Each row comes from the steps of one walk. Every step used is in the known rows, and no mark comes twice. Write the walk behind each row, first mark first.
Known rows
zali/mibo/suzo: [ -6  -6   5   7 -28  -1  -7   5  -7  -2  -9  20   0  -3   3  -3  -3  -4
  -1   1   7   7  -2  -2  -2  -5   1   1  -1   0  -3   0  13]
vituk/favi: [ 3  1  1  3 -4  3 -2 -3  0 -4  0  0  2  4  0 -1 -2 -2  1 -2 -3  4 -1  4
 -2 -9 -1 -1  2  0 10 -6  2]
vituk/favi/maka/midevug: [  1   2  -9   8   2  -2   4  -2   1  -7  -8 -20   8   5   6  -1  -6   3
  -3  -4   0   2  -4   7  -5  -9  -1  -1  -3  -4  26 -12   1]
rebu/vugil/livu/vituk/favi/maka: [-13   5   3   0  -5   5   2  -5   4  20  -9  55   6   0   3   1 -10  13
   0   1  -9   5  -8 -10   8  -8   7   1   5  -3  18  -8   3]
maka/livu/vituk: [ -4  -7  -4  -9  -5   8   3   3  -2   2  -7  21   0   6  -7   0  -3  -2
   0   0 -10   0  -3   3   5  -2   4   6   4  -8   8   9  -3]
suzo/mibo/zali: [  7  10   1  17 -11  -1 -15   3  -2  -1  -4 -28   1   8  18   0  -1 -14
   2  -4  24  -5  -1   1  -2  -6   5   3  -4   2  -4   4   5]
maka/livu/vugil/rebu: [ -5 -14  -2  -6 -17 -10   8  -3   3   8  -5   9  -9   3   1   3   0   4
  -2  -2  21  -2  -2  -7   4   4   5   9  -5   2  27  10 -13]
vugil/livu/maka: [ -6  -4   4  -2 -18  11  17  -3   2  15   3  33  -5  -3  -6   2   2  -9
   0   2   2   1  -7   0   9  -9   1  -4   6  -1 -10  -3  16]
maka/favi/vituk/livu/vugil/rebu: [-12  -1  -7   2  -6  -3   4  -4   7  12 -15  -6   0  -4  -9   3  -6   5
  -1   4  28   4  -5 -23   2   1   5  -4   1  -3  26   1 -21]
rebu/vugil/livu/maka/favi/vituk: [-19   6   2  -4  -4   6  17  -5   5  25  -5  45   9 -10  -9   5  -8   2
   1   5  12  10  -8  -9   9  -7   4  -3  -1  -3   5   1   7]
maka/favi/vituk/livu: [ -7   7  -7   1   7   6  -1   1   3  -1 -13 -14   6   2 -13   0  -6  -2
   1   5   8   4  -3  -9   0  -6   2  -8   5  -7   9  -2 -11]
vugil/livu: [-4  4  3  1 -9  0  8  1  1  7 -1  8 -3  0  4  1  2  5 -1  3  6 -2 -3 -4
  6 -2  2  0  5  2 -4 -7  5]
favi/vituk/livu/maka/midevug: [ -5  -8 -11  -4  -7  13  17  -3   3   5 -15  -8  -4  -3 -19  -1  -2 -12
   0   1   5  -2  -8  13   3 -15  -1  -7   1  -8  16   7   4]
mibo/suzo: [  0  -9   3   1 -14  -2  -8   2  -2   6   5   1  -3  -4   1  -2  -3   6
  -1   3  -1   1  -3  -4  -2   0   0  -1   2  -3  -7  -8  10]
midevug/maka/livu: [ -6  -2  -3  -9  -2  -3   8   4  -1   0   4   4  -1   7   7  -1   2 -16
   0  -7   3  -5  -3  10   1  -9  -2   6   0  -4   9   2   0]
vugil/livu/maka/favi/vituk: [-15   5  -2  -3 -10  11  17  -3   2  17   0  22  10  -5  -7   4  -6  -7
  -1   7   6  10  -7  -9   5  -8   2  -6   2  -5  -5  -6  11]
favi/vituk/livu/vugil/rebu: [ -8  -9  -6  -3 -10  -2   5  -7   6  13 -14   3  -9  -4  -7   0  -3   6
   0   3  20  -1  -5 -17   3   0   4  -1  -2   1  27   7 -17]
vituk/favi/maka/zali: [  5   2  -4   2  -8   3  -8  -1   0  -7   2 -26   8  19   8  -2  -8  -3
   0  -5  -1  -4  -4   1  -2  -6   2   3  -5  -6  17  -4   2]
zali/mibo: [ -6   2   1   7 -14   0   1   4  -5 -11 -13  18   1   2   2  -1   0  -9
   0  -2   9   6   2  -1   0  -6   2   2  -3   2   2   5   3]
midevug/maka/favi/vituk/livu: [-13   9  -8  -2   7   5   2   2   3   4  -6  -9   8   0  -6  -1  -5 -16
   1   0   8  -1  -6  -5  -2 -13  -1  -8   6  -9   8  -8  -7]
maka/favi/vituk/livu/vugil: [-10   5  -6   2  -3  -5   3  -2   8  10 -19 -12   6  -7 -11   0  -5   0
   0   4  14   5  -4 -12   3  -3   2 -10   2  -6  28   1 -16]
midevug/maka/favi/vituk: [-14  10  -6  -3   8  -1   0   1   0   7   2  -4  17  -1   6   1  -7 -12
   0  -1   3   5  -4  -6  -5  -4  -2  -3  -2  -6   3 -10  -1]
livu/vugil/rebu: [ -5  -8   0   0 -14  -9   5  -5   4  12  -3   8  -6  -5   3   3   0   7
  -1  -1  18   0  -3 -15   2   7   4   3  -3   4  17   4 -11]
livu/vituk/favi/maka: [ -4   0  -3   1   0   8  -5  -3   0   4  -3  28  10   4   1  -1  -9   0
   0  -1 -20   8  -5  -6  -2  -8   4  -2   2  -9  11  -6   1]
midevug/maka: [ -6   1   0  -2  -1  -2   3   1   0   6   6   4   2  -1   8  -1   1 -15
   1  -5   2  -4  -3   1  -2  -6  -3  -1   1  -2  -1  -7   3]
suzo/mibo: [-1  2  1 13 -6 -3 -6  5 -4  0 -3  8  1  3 10  0 -1 -8  0 -4 14  3 -1  0
  0 -5  3  2 -1  2  7 10  4]
rebu/vugil/livu/maka: [-11  -2   7  -4 -14   5  16  -5   5  25  -2  52  -5  -9  -8   3   0   0
   2   1   8   1  -7  -1  12  -8   3   0   2   2   1   3  13]

Which walk is each row?
[ -8   0   2  -3 -10  11   6   2   1  17  -4  29   0  -1   0   1  -2   4
  -1   4  -7  -1  -5  -9   8  -2   5  -1  10  -4  -9  -4   6]  vugil/livu/vituk
[-6  9 -5 -1  7  1 -2  0  0  0 -4 -7 15  0 -1  2 -9  2 -1  5  4  9 -1 -9
 -3  1  1 -3 -4 -5  3 -4 -4]  maka/favi/vituk
[ -2  -8  -1  -3 -12  13  11  -2   3   7  -3  20 -11  -2 -22   0   3 -19
   3  -1   1  -2  -5   6   6 -15   0  -8   9  -6   0   6   4]  vituk/livu/maka
[ -5  -6  -4  -7  -6  16   9  -5   3   7  -6  17  -5  -3 -19  -1  -2 -16
   3   3  -3   3  -6   3   3 -15   0  -8   1  -7   6  10   3]  favi/vituk/livu/maka
[-15   4   6  -1  -9   5  16  -3   6  24  -3  48   4  -9 -12   6  -3  -2
   1   3  14   5  -7  -7  11  -7   4  -3   6  -2   1  -1   9]  rebu/vugil/livu/maka/favi
[ -2  -1  -9   4   7  -5   5   0   1  -3  -9 -20   5   2   5   1  -5   7
  -3  -2   1  -2  -3   2  -4   1   0   1  -5  -4  17  -6  -1]  favi/maka/midevug
[ -3 -10  -5  -2 -12 -10   6  -7   4   3  -6  15  -2   9   6   1  -6   5
  -2  -6  12   4  -5  -8  -1  -5   5   9  -6   0  41   3 -13]  vituk/favi/maka/livu/vugil/rebu
[  0  -2  -5  -2  -9  12  -9  -1  -1   1   0  -6  12  17   3  -2 -11  -4
   0  -4 -12  -4  -6  -4   1  -5   6   3  -2 -12  16  -4   2]  livu/vituk/favi/maka/zali
[ -2   2  -6  -4   3   7   0  -2   2   0 -10  -6  -3   2 -10  -2  -3  -1
   1   3   1   0  -3  -1   0  -7   1  -3   2  -4  10   5  -7]  favi/vituk/livu
[ -5  -5   1   0 -35  12   6   3  -5  -5  -6   8   1  10  -5   0  -1 -27
   2  -5  11  -2  -3   7   4 -12   3   3  -6  -3   3  14  15]  livu/maka/zali/mibo
[ -5  -6   0   7 -32  -2 -13   7  -7  -5  -6  -7   5  14   9  -3 -10  -4
  -2  -2  10  -2  -4  -4  -3  -3   5   7  -8  -6   6   2  14]  favi/maka/zali/mibo/suzo
[-16   7  -7   0  -3  -7   4  -1   8  16 -13  -4   8  -8  -2  -1  -4 -15
   1  -1  16  -1  -7 -11   1  -8  -1 -11   3  -8  25  -6 -12]  midevug/maka/favi/vituk/livu/vugil
[-10   8  -2   1   4  -3   1   4   1   6   5   3  11   0   5   1  -1 -17
   0  -3   7   0  -3  -6  -2  -4  -3  -4   4  -6  -1 -12  -1]  midevug/maka/favi
[  2  -1  -5  -1   0  -2   1  -1   0 -10  -3   2   3  13   4  -1  -7  -1
  -1  -5  -7   5  -3   7  -2 -11   1   5  -3  -4  24  -1  -2]  vituk/favi/maka/livu
[ -4  -2  -9   5   0   7   4  -2   0   2 -11   0  11   4   1  -1  -9   2
  -3  -2 -12   3  -6   2  -3  -8   2  -1   1 -10  23 -12   1]  livu/vituk/favi/maka/midevug
[-11   3   6  -1 -12   7   5  -4   4  21  -9  51   1  -3  -2   1  -5  10
   1   0  -4   4  -7  -5  11  -9   5   2   9  -1  12  -5   4]  rebu/vugil/livu/vituk/favi
[-1 -4 -6 -5  6 -4  2  1 -1 -6 -3  2  1 10  3  1 -5  2 -2 -2 -2  0 -2  4
 -1 -2  2  6 -5 -5 17  6 -5]  favi/maka/livu
[-10  -5  -4 -13  -4   6   6   4  -1   7   0  31   3   6   1  -1  -2 -17
   1  -5  -9  -6  -6   6   3  -8   2   6   5 -10   5   2   0]  midevug/maka/livu/vituk
[ -4  -9  -2   2 -15  -4   4  -4   6  11 -12   7 -14  -3 -10   1   3   1
   0  -1  23  -5  -3 -14   5   0   4  -2   5   2  22   4 -17]  vituk/livu/vugil/rebu
[ -8  -2   5  -6 -22   7  14  -3   4  21   2  22  -4   5  -6   2  -2  -6
   1  -2  15  -9  -8   4  14  -5   5   4  -1  -1   7   8  15]  rebu/vugil/livu/maka/zali
[ -6   1   3  -1 -15  11   6  -1   1  12  -4  31   4   2   0  -1  -3   2
  -1   1  -9   4  -6  -7   8 -11   4  -1  12  -4   0 -12   7]  vugil/livu/vituk/favi
[ -7  -4  -3 -11 -10   8   4   1  -1   3   0  27   5  10   1  -3  -3 -19
   1  -8 -11   0  -7   8   2 -16   0   4   7 -10  16  -3   2]  midevug/maka/livu/vituk/favi
[ -4  -1  -2   1  -7  14   9   1   4   6  -5  16  -2  -2 -27   2   1 -20
   2   1   6   3  -4  -1   5 -15   1 -11  12 -10  -2   2   0]  vituk/livu/maka/favi
[ -5  -6  -6  -8   3   4   0   1  -1   3  -7  26   3   9  -2   0  -8   2
  -1   0 -16   1  -4  -2   2  -1   5   5  -1 -11  13   6  -5]  favi/maka/livu/vituk
[ -5   3  -2  -1 -17  11  -1   1   1   9  -1   2   9  17   6  -2  -9   2
  -1  -1  -9  -5  -9  -7   6  -7   7   4   5 -10  12 -10   8]  vugil/livu/vituk/favi/maka/zali
[ -1  -5  -2  -7 -11  10   2   0  -2  -1  -7  24   3  10  -7  -1  -5  -4
   0  -3 -13   4  -4   7   3 -12   3   3   5  -8  16   3  -1]  maka/livu/vituk/favi
[ -6   2  -4   5 -25  11  -8   3  -6  -7 -15  11  13  19   4  -3 -11 -13
   0  -6  -6   2  -5  -2   0 -11   7   5  -4  -9  19   0   5]  livu/vituk/favi/maka/zali/mibo
[ -3  -5  -1  -4 -13 -13   9   0   4   5 -12   1  -4   0   2   0   1   1
  -1  -2   8  -1  -2   4   4   1   2   3  -5  -1  29  12  -8]  maka/livu/vugil
